Each row was made from one small tree. Brackets hold a mark, then the marks that hang from it, in alphabetical order. Every link used is in the known rows. Write each row's tree.
Known rows
[A [X [M Y]]]: [ 24.6   4.3  10.3  -9.7  22.6 -43.3  14.5 -12.9   9.2  -4.8  21.6   6.2
  13.9   2.7 -25.6 -34.1 -10.3 -17.5 -23.8   2.4  14.7  13.2  -1.2]
[M [E A] L]: [ -0.1  19.8  -4.6  13.9  -4.3 -23.6  -1.3  -4.2   0.4  13.6  -5.1  -9.1
   1.0 -43.0 -12.2 -18.0   3.5  20.2   4.1  13.2  26.8   9.9 -13.7]
[M A E]: [  2.0   7.3 -22.4  -6.6  -9.9  -3.3  -6.4  -7.9  -4.7   6.3  -9.0   1.3
   7.6 -18.7   5.3  -4.4  16.7   5.9  11.2   7.9   8.5  -1.7  -6.0]
[A [X M]]: [ 15.7   6.2  -3.3  -8.1  16.9 -35.3  17.0  -5.4   7.0  -8.2  15.9   2.5
  13.6  -3.3 -17.5 -14.8 -13.3 -28.3 -18.7  10.6   9.2  16.2  -6.3]
[Y M]: [ 30.3   4.8  12.2  10.6   0.3  -8.0   0.7   6.4   4.9   7.9   9.7  -5.1
   9.5  -5.7  -3.3 -10.4  -9.9   7.4  -2.0   6.3  -0.8  -4.1  19.3]
[F M]: [  1.1  -5.2   5.5  -2.9   6.3  16.3   7.9   5.3  -1.3  10.5  -8.5   3.7
   0.9   0.8  -6.2 -16.6 -19.5  -1.2  -7.8  -0.6   8.3   7.1  15.4]
[F [M A L Y]]: [  8.7   7.4  14.4   8.2  26.5 -10.0  -0.7 -14.6 -16.3  27.8 -11.8   4.4
 -14.3 -18.3 -10.6 -51.9 -12.9   2.7 -20.4  -1.3  39.9  18.5  13.6]
[Y [M [A X] E L]]: [ 26.3  27.3 -11.3  22.6  23.0 -41.7  -7.6 -25.8 -11.1  16.5   5.3   6.6
   3.9 -48.6 -11.0 -20.8 -12.4  -2.1  -9.0  18.6  16.3  14.2   4.5]
[X [M L Y]]: [ 29.9  -0.4  24.2  11.6  17.6 -32.0   2.1  -1.6  12.4   9.2   8.2   1.9
   0.2   0.6 -17.4 -50.6 -10.9  -1.5 -18.1   3.1  38.7  13.3  -5.0]
[E [M Y] X]: [ 16.3   8.2  23.3   9.6   5.6 -34.2  16.4  -8.3  10.1  22.4   5.5 -25.8
 -12.0 -17.7 -29.5 -45.1 -10.6   4.6 -25.4  -1.3  22.0  -7.6  -0.7]
[E [M A Y] X]: [ 14.0  14.7  13.3   2.9   5.9 -40.6  14.7 -13.1   1.0  29.1  -2.4 -30.9
 -14.8 -24.9 -21.7 -48.2   0.3  -1.3 -24.4   2.4  32.6  -3.6   0.0]
[E [M A L Y] X]: [ 13.9  24.2  14.6  22.7  20.9 -51.6   9.4 -21.2  -5.3  37.0  -7.0 -26.8
 -27.4 -42.5 -22.4 -56.5 -10.2  -2.0 -31.3   5.7  48.0   6.2  -6.4]
[A [X [M E L Y]]]: [ 25.9   8.4   4.8   9.5  25.4 -48.5   4.5 -23.4   6.8   1.5  17.1  14.2
   9.3 -19.3 -30.9 -42.7 -12.9  -6.7 -21.0   6.7  26.4  17.5 -12.6]
[F [M A [E Y]]]: [  4.2   0.8 -10.7 -15.7  -2.7  10.2   4.3  -0.8   3.1  17.4 -15.3  -3.8
   6.2  -1.8   0.9 -33.4   1.9  12.5 -13.0   9.0  21.3  -4.0  29.2]
[X [M A E [L Y]]]: [ 21.7   5.1  -8.0  -6.0  -4.2 -42.0  -3.1 -14.1  15.0  14.3  -4.1   6.2
   5.9 -19.8  -1.6 -35.1  -2.8  -7.2 -13.2  26.8  40.4   0.5 -22.3]
[A [X [M E Y]]]: [ 29.0   2.8   3.0  -8.5  14.5 -37.6  10.5 -15.2  14.9  -4.8  20.9  12.2
  20.7  -3.9 -28.9 -35.6  -5.1  -5.0 -13.7   6.3  11.6   7.6  -7.6]
[X M]: [ 21.5  -5.8   5.4  -6.3  -3.2 -12.4  11.8  12.9  15.5  -3.0   3.2  -4.0
  13.4  11.5  -5.8 -18.4  -7.5 -13.0  -5.5   8.2  16.7   6.3  -2.9]
[M A [E X] L Y]: [ -4.2  27.3   3.7  21.9  23.1 -41.0 -10.2 -35.4 -13.1  23.5  -4.6  -4.2
 -21.9 -38.1 -21.1 -40.5   1.8   6.8 -12.6   0.2  25.5   7.6 -22.4]
[F [M E [L X]]]: [-10.4   3.3  -1.4  26.3   2.2   8.1  -9.0 -13.0  -8.6   4.0 -11.0  18.0
   0.8 -32.3 -12.4 -16.6 -17.5  -4.4 -15.1  10.8  14.2  20.5  12.6]
[X [M E Y]]: [ 35.4 -10.9  12.5  -6.1  -8.7 -15.8   4.3   4.7  24.2  -1.2  12.5   4.5
  23.1   8.4 -18.2 -42.5   4.9  11.3  -0.8   4.2  21.2  -1.6  -3.3]
[L [M A] X Y]: [  3.2  19.3  -6.4 -22.2 -18.1 -59.7   2.8 -30.2  14.5 -15.1  11.7   1.8
  -5.4 -27.6  -3.9   3.4   8.2 -28.4 -55.3  28.7   4.8 -13.8  10.6]
[Y [M A E L]]: [ 28.0  18.2  -4.1  25.6   5.4 -23.1 -13.5 -10.2  -5.1  21.7  -2.3  -0.1
   3.2 -38.6  -0.4 -23.9  -4.6  11.4   1.5  16.8  21.3   5.3   7.1]

Which tree is each row?
[ 29.0  11.2   7.0  -7.7   2.3 -19.0  -0.7   3.6   7.0  13.5   3.3 -20.4
   3.9   4.4   7.1 -25.5   5.2   7.8 -22.4  14.5  15.5 -14.3  40.6] -> [E [Y [M A]]]
[  4.4  10.9   5.9 -14.1 -19.1 -49.2   4.4 -27.9  22.5 -20.4  17.8   7.9
  -2.3 -19.1 -11.7   5.4  -1.5 -23.3 -55.2  24.2  -4.1 -16.2  10.9] -> [L M X Y]
[ 19.7   8.2   0.8  -8.4   7.8 -49.0   0.4 -11.3   9.6  14.3  -3.9  -0.4
  -3.8 -12.0   0.0 -32.8  -6.8 -19.6 -24.0  23.3  41.4   6.9 -15.9] -> [X [M A [L Y]]]
[ 10.1   6.8   0.1 -12.5 -26.8 -29.1   8.1   9.9  22.2 -15.4   7.5 -16.9
  27.7  -7.9 -12.4 -18.2  17.1  -3.2 -25.1  23.5  19.2   1.3  21.8] -> [L [X [M [E A Y]]]]
[ 25.0   3.8   9.8  12.4   3.3 -21.8   2.1   1.2  13.2  27.3  -5.9 -22.4
  -9.3 -11.9  -2.1 -45.0 -10.2  12.3 -32.8  12.7  48.6  -6.7  25.7] -> [E [M L] Y]
[ 11.7  13.6  -1.9  11.4  -2.4 -33.3  -4.4  -8.5   1.4  17.8  -7.9 -22.9
  -7.9 -30.0   2.9 -33.7   5.5  -8.0 -44.6  23.2  49.0   2.2  35.9] -> [E [M A [L X]] Y]
[ 29.0   7.9   9.2  12.7   8.1 -35.6  -0.7 -10.1  -1.3  32.6  -4.9 -14.1
 -11.2 -32.5 -10.5 -55.0   0.3   7.5 -20.2   6.4  55.2   6.7   7.3] -> [E [M A L Y]]
[ 25.4   2.7  -3.6 -14.2 -10.6 -19.9  10.7   7.1  13.5  22.8  -7.8 -30.5
  -0.4  -3.3   6.5 -37.4  11.5   8.1 -27.2  15.1  41.2 -14.9  32.1] -> [E [M A] Y]
[  9.5  -0.6  25.9  15.6  26.7  -1.1  -0.3 -10.2  -6.7  22.1  -3.7  10.1
 -12.6  -9.6 -18.7 -49.6 -22.2   9.6 -20.7  -6.2  29.5  14.7  13.3] -> [F [M L Y]]
[ 18.3  26.5  -3.2 -32.2 -15.0 -74.5  22.8 -28.2  30.2  -1.1  21.7  -4.7
   5.9 -38.4 -27.6 -16.7  -3.5   3.7 -39.5  30.0   8.2 -18.0 -10.4] -> [L [M [E [A X]]] Y]
[-12.7   4.7   6.7  24.3  13.1   2.1  -3.2 -11.0 -14.3   3.9  -8.5  11.9
  -6.4 -23.8 -10.2 -13.3 -21.2 -15.9 -26.3   5.7  17.0  24.7  17.8] -> [F [M [L X]]]
[ 21.7  28.7  -4.3 -22.0  -5.8 -57.6  27.2 -10.2  25.2  -2.8  16.9 -21.7
   8.3 -25.6 -24.5 -23.1   3.9   8.5 -41.3  19.6  14.9 -10.8  15.8] -> [L [M [E [A X] Y]]]
[ 26.3  10.3   5.8  -2.7  -6.3 -36.8  11.4  12.4  23.0  11.8  -0.6 -21.4
  13.3 -13.5 -13.1 -45.8   0.3  13.5 -18.7  22.7  46.7   4.5   1.8] -> [X [M [E A Y] L]]
[ 11.9   0.4   7.1  -7.6  -4.6 -31.9   1.1  -4.5   3.2 -13.0   9.1  -1.9
  14.5  -5.7  -8.9 -23.6  17.7 -23.8 -25.9  10.4  20.3  13.9  14.4] -> [L [X [M A Y]]]
[  8.3  20.1   1.5  -6.7   1.5 -38.5  17.5  -6.1   8.2  28.1 -10.6 -44.2
 -15.8 -15.0  -7.1 -39.7  -1.2  -3.7 -38.2  13.8  33.2 -13.2  18.0] -> [E [M A] X Y]
[ 25.9  19.6   4.7  23.9  16.3 -28.4  -8.3  -6.5 -10.4  21.5  -1.8  -5.9
  -4.5 -30.5   2.8 -21.1  -9.1   0.3 -10.6  14.3  24.3  11.7  13.6] -> [Y [M A L]]
[ -7.3  15.7   5.0   6.6  -4.5 -11.2   1.5  -5.5   2.0  11.1  -8.9  -8.3
   4.6 -33.3 -16.1 -33.7  -4.9  10.8 -31.1  18.0  31.5  11.7  30.5] -> [F [M [E A Y] [L X]]]
[ -2.3  11.0  20.8  25.7  25.2  -9.9   1.3 -22.5  -5.4  26.3  -7.0   6.5
 -16.0 -24.6 -31.1 -53.1 -25.4  11.5 -19.0  -4.9  20.6  11.1  -4.5] -> [F [M [E X] L Y]]
[  9.2  22.7   3.7  -1.9  -3.3 -36.2  17.9 -15.0  25.4   2.0   9.2 -18.7
  -9.0 -10.0 -20.3 -21.5  -5.0   4.5 -42.1   8.8   1.2 -21.4   7.0] -> [L [M [E X Y]]]
[ -2.6   9.3   1.3  -4.4  16.2 -19.1  -2.0 -19.5  -7.1  28.0 -16.3   7.1
 -15.2 -22.9  -2.7 -31.7 -20.7  -6.4 -25.4  15.7  34.5   9.0   2.2] -> [F [M A [L Y]]]
[  9.6   4.8   5.3   9.8  16.1  -5.9  -6.7 -16.4 -10.5  26.3 -11.0  10.4
  -5.1 -25.4 -15.1 -53.6  -7.9  15.6  -9.6   1.9  36.2  14.1   7.9] -> [F [M A E L Y]]
[  0.1  26.3   0.2 -25.8   9.8 -46.5  18.9  -5.9   6.2   3.8  10.2 -26.1
   3.9 -11.1 -15.3 -17.8   6.2   3.1 -31.2  13.6  15.1  -1.0  19.6] -> [E [A X] Y]
[  4.8  17.0 -13.6 -19.9 -29.0 -51.5  -1.4 -34.0  20.4 -16.0  10.9   8.6
   3.2 -34.7  -7.3   0.8  14.9 -17.0 -45.3  31.1   1.6 -19.3   4.3] -> [L [M A E] X Y]
[ 11.1  35.5  13.0  18.9  29.3 -45.6   1.7 -16.7  -4.5  26.7  -2.7 -29.6
 -23.0 -20.4  -7.3 -34.8 -13.8  -3.0 -40.7  13.8  21.7  -3.5  18.8] -> [E X [Y [M A L]]]
[  8.0  16.2  -2.0 -12.7  25.4 -41.8   2.1 -29.0 -12.7   4.6  11.6   3.6
  -2.8 -14.6 -14.3 -23.7   8.7 -10.6 -18.9  -1.0  12.1   8.8   2.2] -> [M [A X] Y]
[ 20.3   6.6  -9.1 -13.5   9.1 -32.7  12.6  -8.1  17.8  -5.2  14.6   1.9
  20.7   2.9 -17.1 -23.9  -5.5 -10.1 -23.6  13.1  13.0   2.4   5.5] -> [A [X [M [E Y]]]]
